What can hang from each mark
N: C Q
Z: J
Q: C E
J: C E Z
E: C L N
L: C E
C: L Q

Known rows, with every way that one mark hangs from another
[J Z]: [-0.15 -0.08 -0.10  0.02 -0.09  0.13  0.08  0.05 -0.08 -0.03  0.10 -0.09
  0.10  0.12  0.12  0.02  0.06  0.01  0.00 -0.06  0.11  0.04 -0.04  0.04
  0.17  0.07 -0.19]
[N [C L Q]]: [ 0.09 -0.14  0.02  0.14 -0.01  0.12  0.06 -0.27 -0.01  0.00  0.07  0.02
  0.05  0.14 -0.15 -0.15 -0.02  0.28 -0.02  0.51  0.68  0.01 -0.18 -0.03
 -0.10 -0.17 -0.13]
[L E]: [-0.05  0.16  0.00 -0.09  0.10  0.04 -0.05 -0.01 -0.05  0.04  0.07 -0.16
 -0.02  0.06  0.06 -0.01  0.00  0.21 -0.01  0.17 -0.24  0.05  0.00  0.07
 -0.05  0.02  0.05]
[L C]: [-0.12  0.02  0.39 -0.01  0.16  0.04 -0.06  0.03 -0.03  0.02 -0.08 -0.12
  0.04 -0.16  0.06  0.05 -0.06 -0.03  0.02 -0.12  0.01  0.02 -0.04  0.04
  0.01  0.13 -0.09]
[C L [Q [E N]]]: [ 0.39  0.12  0.01  0.05 -0.10 -0.22 -0.01  0.11 -0.14  0.04  0.11  0.01
 -0.18  0.58 -0.22 -0.09 -0.02  0.15  0.00  0.19  0.69  0.02 -0.04  0.13
 -0.13 -0.03  0.13]
[Z [J [C L] E]]: [ 0.05 -0.20  0.18  0.00 -0.21  0.02  0.06  0.17  0.08 -0.12  0.44  0.04
  0.10  0.01  0.01 -0.02 -0.06 -0.08 -0.24  0.19  0.20  0.01 -0.11  0.10
  0.11  0.04  0.02]
[C L Q]: [ 0.33 -0.11  0.53  0.10 -0.10 -0.07  0.01 -0.05 -0.09  0.00  0.14 -0.07
 -0.03  0.48 -0.15 -0.16 -0.08  0.27 -0.09  0.44  0.77  0.02 -0.11  0.17
 -0.08  0.00 -0.03]
[Z [J E]]: [-0.03 -0.02  0.03  0.02 -0.21  0.19  0.02  0.27  0.03 -0.12  0.43 -0.05
  0.12 -0.08  0.03  0.03 -0.01  0.02 -0.14  0.08 -0.12 -0.07 -0.06  0.10
  0.16  0.09 -0.02]
[N C]: [-0.21 -0.03 -0.25  0.09  0.12  0.33  0.02 -0.25  0.02  0.01  0.02 -0.01
  0.11 -0.19  0.04 -0.01  0.06  0.14  0.10  0.26  0.08 -0.04 -0.11 -0.11
  0.02 -0.15 -0.18]
[L C [E N]]: [-0.05  0.27 -0.10 -0.16  0.18 -0.22 -0.06  0.08 -0.03  0.14 -0.20 -0.10
 -0.11 -0.14 -0.06  0.05  0.00  0.01  0.00 -0.34 -0.42  0.09 -0.01 -0.06
 -0.13  0.13  0.04]
[Q [E C N]]: [-0.06  0.28 -0.29  0.00  0.11 -0.05 -0.11  0.15 -0.09  0.05 -0.02  0.06
 -0.15 -0.12  0.06  0.12  0.03 -0.20  0.16 -0.08 -0.15 -0.09  0.13 -0.03
 -0.04 -0.04  0.16]
[C L]: [ 0.11 -0.06  0.50  0.10  0.02  0.00 -0.03  0.06 -0.04  0.02  0.15 -0.07
  0.06  0.23  0.02 -0.10  0.00  0.08  0.03  0.38  0.42  0.03 -0.03  0.09
 -0.05  0.04 -0.10]
[L C E]: [-0.14  0.14  0.12 -0.14  0.23 -0.11 -0.07  0.05 -0.04  0.05 -0.06 -0.18
 -0.03 -0.14 -0.01  0.02 -0.08  0.10 -0.06 -0.08 -0.25  0.11 -0.01  0.02
 -0.11  0.11  0.05]
[N [C [L E] Q]]: [ 0.08 -0.05 -0.11  0.05  0.03  0.02  0.05 -0.25 -0.02  0.01  0.09 -0.02
  0.00  0.15 -0.19 -0.18 -0.03  0.35 -0.07  0.51  0.51  0.08 -0.16 -0.03
 -0.18 -0.18 -0.04]
[Z [J [C L]]]: [ 0.08 -0.09  0.48 -0.02 -0.17  0.18  0.05  0.01  0.07 -0.04  0.33  0.00
  0.13 -0.03 -0.03 -0.04 -0.03 -0.05 -0.22  0.46  0.27 -0.04 -0.15  0.09
  0.11 -0.06 -0.03]
[Q C [E L N]]: [ 0.02  0.20 -0.54 -0.01  0.09  0.03 -0.04  0.00 -0.02 -0.01 -0.18  0.09
 -0.16  0.03 -0.01  0.09  0.01 -0.38  0.22 -0.27 -0.64  0.04  0.18  0.01
  0.07  0.07  0.19]
[J [E N]]: [ 0.05  0.00 -0.39  0.06 -0.06 -0.11 -0.02  0.19 -0.02  0.01  0.05  0.02
 -0.06  0.09  0.09  0.09  0.05 -0.02  0.09 -0.45 -0.26  0.02  0.02 -0.01
  0.05  0.20 -0.04]
[C Q]: [ 0.18 -0.01  0.31  0.05 -0.08  0.11  0.00 -0.13 -0.08 -0.01  0.03 -0.10
 -0.03  0.32 -0.05 -0.04 -0.05  0.30 -0.04  0.18  0.35 -0.04 -0.10  0.14
  0.04 -0.01 -0.03]
[Z J]: [ 0.01  0.10  0.34  0.00 -0.16  0.35  0.00  0.12  0.02 -0.04  0.33 -0.08
  0.14 -0.11  0.00  0.01  0.02  0.07 -0.11  0.35 -0.04 -0.13 -0.10  0.11
  0.16 -0.01 -0.08]
[N [C L] Q]: [-0.20 -0.19  0.00  0.03  0.12  0.25  0.04 -0.22  0.10  0.05 -0.20  0.02
  0.21 -0.04  0.01 -0.16  0.09  0.29  0.02  0.35  0.59 -0.07 -0.13 -0.15
 -0.13 -0.32 -0.18]
[N [C [L E]] Q]: [-0.20 -0.10 -0.16 -0.05  0.16  0.15  0.03 -0.20  0.10  0.06 -0.17 -0.01
  0.15 -0.03 -0.04 -0.19  0.08  0.37 -0.03  0.40  0.43  0.00 -0.11 -0.16
 -0.20 -0.33 -0.09]
[J C]: [-0.05 -0.12  0.22 -0.03  0.05  0.12  0.02 -0.24  0.03  0.01 -0.03 -0.01
  0.02  0.03  0.17  0.06 -0.02 -0.03 -0.03  0.08  0.06  0.03 -0.09  0.04
  0.10 -0.03 -0.03]
[L [E C]]: [-0.14  0.13  0.16 -0.07  0.17 -0.03 -0.09 -0.03 -0.03  0.02  0.03 -0.10
 -0.03 -0.25  0.09  0.00 -0.06  0.09 -0.03  0.26 -0.29  0.02  0.06  0.01
 -0.10 -0.03  0.10]
[J E]: [-0.07 -0.11 -0.18  0.07 -0.01  0.00 -0.03  0.15 -0.03 -0.08  0.20 -0.06
  0.02  0.10  0.16  0.05 -0.02  0.04  0.03 -0.20 -0.12  0.03  0.02  0.06
  0.07  0.16 -0.03]
[Z [J [E [L C] N]]]: [ 0.03  0.00  0.19  0.01 -0.21 -0.04  0.02  0.26  0.10 -0.08  0.22  0.04
  0.09 -0.39 -0.10  0.08  0.00 -0.20 -0.10 -0.30 -0.55 -0.05  0.05 -0.05
  0.11  0.21 -0.06]

Rows
[ 0.08  0.07  0.44  0.01  0.03 -0.18 -0.03 -0.03  0.08  0.09 -0.29  0.04
  0.01 -0.44 -0.09  0.10  0.04 -0.24  0.13 -0.46 -0.67  0.02  0.15 -0.14
  0.00  0.22 -0.15] : [E [L C] N]
[ 0.00  0.27 -0.89 -0.04  0.14  0.12 -0.04  0.08 -0.10  0.03 -0.14  0.04
 -0.22  0.29  0.06  0.08  0.01 -0.26  0.20 -0.19 -0.29  0.01  0.04  0.09
  0.07  0.01  0.23] : [Q C [E N]]
[ 0.07 -0.21 -0.07  0.02 -0.09 -0.26  0.05 -0.09  0.13 -0.04 -0.08  0.16
 -0.03 -0.20  0.08  0.13  0.01 -0.29  0.01 -0.60 -0.58  0.09  0.11 -0.10
  0.08  0.20 -0.02] : [J C [E L N]]
[-0.01  0.00  0.49 -0.05  0.05 -0.12 -0.02 -0.06  0.15  0.11 -0.52  0.04
  0.08 -0.41 -0.06  0.05  0.08 -0.11  0.09 -0.53 -0.52 -0.06  0.14 -0.19
 -0.04  0.08 -0.14] : [E [L C] [N Q]]
[ 0.20  0.05 -0.23  0.09 -0.06  0.00  0.06 -0.18 -0.01  0.12 -0.10  0.08
 -0.05  0.12 -0.18 -0.07  0.08  0.14  0.07  0.13  0.33 -0.01 -0.14 -0.11
 -0.08 -0.09 -0.13] : [E [N [C L Q]]]
[-0.04  0.22 -0.40  0.05  0.05  0.02 -0.01 -0.03  0.02  0.02 -0.06  0.12
 -0.04 -0.24 -0.09  0.09  0.11 -0.17  0.22 -0.17 -0.42 -0.02  0.15 -0.15
 -0.03 -0.06  0.01] : [Q [E L [N C]]]
[ 0.12 -0.34  0.12  0.01 -0.19 -0.15  0.17 -0.17 -0.04 -0.05  0.09  0.02
  0.01  0.42 -0.04 -0.10 -0.06  0.01 -0.22  0.13  0.77  0.15 -0.16  0.08
  0.08 -0.02 -0.09] : [J [C L Q] Z]
[-0.10  0.07  0.14 -0.04  0.08  0.03 -0.06 -0.06  0.06  0.13 -0.41  0.06
  0.01 -0.30  0.13  0.04  0.07 -0.02  0.08 -0.11 -0.12 -0.19  0.05 -0.15
 -0.04 -0.12 -0.04] : [E C [N Q]]
[ 0.08  0.01  0.37 -0.02 -0.05 -0.01  0.00 -0.09  0.14  0.10 -0.40  0.06
  0.09 -0.25 -0.02  0.03  0.15  0.01  0.12 -0.32 -0.50 -0.10  0.15 -0.16
  0.00  0.01 -0.15] : [E L [N Q]]
[ 0.06 -0.01  0.11  0.05 -0.21 -0.04  0.00  0.32  0.05 -0.06  0.34  0.07
  0.04 -0.24 -0.04  0.01 -0.02 -0.15 -0.13  0.09 -0.10 -0.09 -0.01  0.01
  0.05  0.09  0.01] : [Z [J [E [C L] N]]]
[ 0.13  0.23 -0.05 -0.16  0.08 -0.29 -0.03 -0.02 -0.07  0.12 -0.22 -0.10
 -0.18  0.05 -0.19  0.00 -0.06  0.17 -0.09 -0.28 -0.13  0.10 -0.07  0.01
 -0.15  0.10  0.10] : [L [C Q] [E N]]
[-0.28 -0.26 -0.33  0.07 -0.07 -0.14  0.05  0.20 -0.05 -0.14  0.20  0.01
  0.05 -0.14  0.21  0.06 -0.05 -0.18 -0.05 -0.30 -0.05  0.05  0.06 -0.04
  0.12  0.16 -0.09] : [J [E C] Z]
[-0.17  0.00  0.18 -0.04  0.14  0.07 -0.08  0.08  0.00  0.00 -0.12 -0.01
  0.05  0.03  0.11 -0.05  0.01  0.08  0.02  0.17  0.41 -0.12  0.08  0.01
 -0.12 -0.22  0.11] : [N [Q [E [C L]]]]
[ 0.18  0.06  0.20  0.05 -0.07 -0.01 -0.02 -0.06 -0.07 -0.08  0.08 -0.03
 -0.07  0.21 -0.12  0.00 -0.05  0.11  0.02  0.09  0.12 -0.01  0.07  0.12
  0.00  0.00  0.11] : [C [Q [E L]]]
[-0.18 -0.01 -0.16 -0.08  0.15  0.22 -0.03 -0.07  0.05 -0.05 -0.29  0.00
  0.03  0.06  0.10 -0.01  0.00 -0.05  0.09 -0.10 -0.20 -0.06  0.11  0.02
  0.02 -0.14  0.14] : [N [Q C [E L]]]
[-0.24  0.04  0.07 -0.07  0.16  0.16 -0.09  0.05  0.00  0.01 -0.17 -0.03
  0.05 -0.05  0.16  0.01  0.02  0.09  0.04  0.07  0.18 -0.16  0.07  0.00
 -0.06 -0.23  0.11] : [N [Q [E C]]]
[-0.03 -0.10  0.31  0.07 -0.16  0.05 -0.02  0.30  0.04 -0.13  0.46  0.01
  0.11 -0.25  0.01 -0.01 -0.07 -0.09 -0.18  0.29  0.05 -0.07 -0.01  0.07
  0.06  0.07  0.01] : [Z [J [E [C L]]]]
[-0.08  0.11  0.12  0.05  0.15 -0.06 -0.11  0.18 -0.09 -0.04  0.17  0.01
 -0.06  0.00  0.06  0.01 -0.06 -0.13  0.07  0.32  0.27 -0.03  0.13  0.06
 -0.10 -0.07  0.15] : [Q [E [C L]]]
[-0.09 -0.10 -0.07 -0.11  0.16  0.15  0.00 -0.09  0.04  0.03 -0.27 -0.08
  0.05  0.27  0.09 -0.15 -0.02  0.18 -0.04  0.20  0.18  0.01 -0.05  0.07
 -0.08 -0.13  0.08] : [N [Q [C [L E]]]]
[ 0.06  0.22 -0.50 -0.08  0.04 -0.03  0.02 -0.16 -0.02  0.12 -0.10 -0.02
 -0.11  0.04 -0.12 -0.03  0.07  0.27  0.02  0.05 -0.18  0.04 -0.09 -0.09
 -0.12 -0.09  0.02] : [L [E [N [C Q]]]]
[-0.05 -0.33 -0.45  0.00 -0.21 -0.34  0.16 -0.01  0.10 -0.08 -0.03  0.17
  0.01 -0.13  0.08  0.12  0.04 -0.37 -0.05 -0.77 -0.49  0.17  0.09 -0.15
  0.19  0.23 -0.11] : [J C [E L N] Z]
[ 0.12 -0.05  0.35 -0.06 -0.24  0.24  0.08 -0.11  0.04 -0.06  0.26 -0.02
  0.07  0.04 -0.07 -0.01 -0.05  0.08 -0.25  0.34  0.24 -0.10 -0.19  0.14
  0.17 -0.08  0.02] : [Z [J [C Q]]]
[-0.12 -0.02 -0.25 -0.07  0.16  0.18 -0.03  0.04 -0.02 -0.01 -0.19 -0.02
 -0.01  0.38  0.09 -0.10 -0.01  0.05  0.05  0.12  0.36 -0.03  0.00  0.10
 -0.04 -0.18  0.16] : [N [Q [C L] E]]
[-0.14  0.09  0.31  0.06  0.12 -0.03 -0.10  0.06 -0.01 -0.09  0.05  0.04
 -0.01 -0.37  0.05  0.10 -0.04 -0.25  0.12  0.10 -0.35 -0.03  0.27 -0.02
 -0.02 -0.02  0.12] : [Q [E C L]]
[ 0.27  0.16  0.01  0.03 -0.11 -0.10 -0.01 -0.03 -0.07  0.00 -0.05  0.03
 -0.14  0.22 -0.17  0.03  0.00  0.05  0.06 -0.11 -0.02 -0.04  0.08  0.06
 -0.02  0.02  0.11] : [C [Q [E L N]]]
[-0.15 -0.21 -0.70  0.10 -0.17 -0.17  0.14  0.04  0.06 -0.08  0.03  0.14
  0.07 -0.27 -0.01  0.07  0.11 -0.22  0.07 -0.63 -0.50  0.12  0.09 -0.23
  0.12  0.18 -0.23] : [J [E L [N C]] Z]
[ 0.02  0.24  0.01 -0.02  0.08 -0.16 -0.07  0.15 -0.01  0.03 -0.12  0.05
 -0.10 -0.20 -0.08  0.13  0.04 -0.28  0.18 -0.41 -0.46  0.02  0.20 -0.07
 -0.04  0.12  0.07] : [Q [E [L C] N]]
[ 0.09 -0.05  0.00 -0.05 -0.01  0.01  0.02 -0.21 -0.05 -0.04  0.03  0.01
 -0.11  0.30  0.02  0.04 -0.08  0.07 -0.09  0.07  0.38  0.02 -0.10  0.12
  0.05 -0.10  0.15] : [J [C [Q E]]]
[-0.20 -0.36 -0.53 -0.02 -0.13 -0.14  0.14  0.03  0.00 -0.13  0.17  0.04
  0.03  0.12  0.21  0.08 -0.02 -0.18 -0.12 -0.47  0.07  0.16 -0.06 -0.01
  0.21  0.13 -0.08] : [J C E Z]
[ 0.27  0.02  0.36  0.10 -0.06 -0.24 -0.03 -0.04 -0.04  0.10 -0.12  0.08
 -0.12  0.01 -0.10 -0.06 -0.04 -0.02 -0.01  0.21  0.32 -0.06  0.00 -0.02
 -0.12 -0.01  0.00] : [E [C L Q] N]
[ 0.09  0.08 -0.31 -0.04  0.12 -0.02 -0.01 -0.04 -0.04  0.05 -0.10 -0.03
 -0.11  0.28  0.00 -0.10 -0.05 -0.07  0.04  0.19 -0.10  0.12 -0.04  0.09
 -0.04  0.06  0.11] : [Q [C [L [E N]]]]
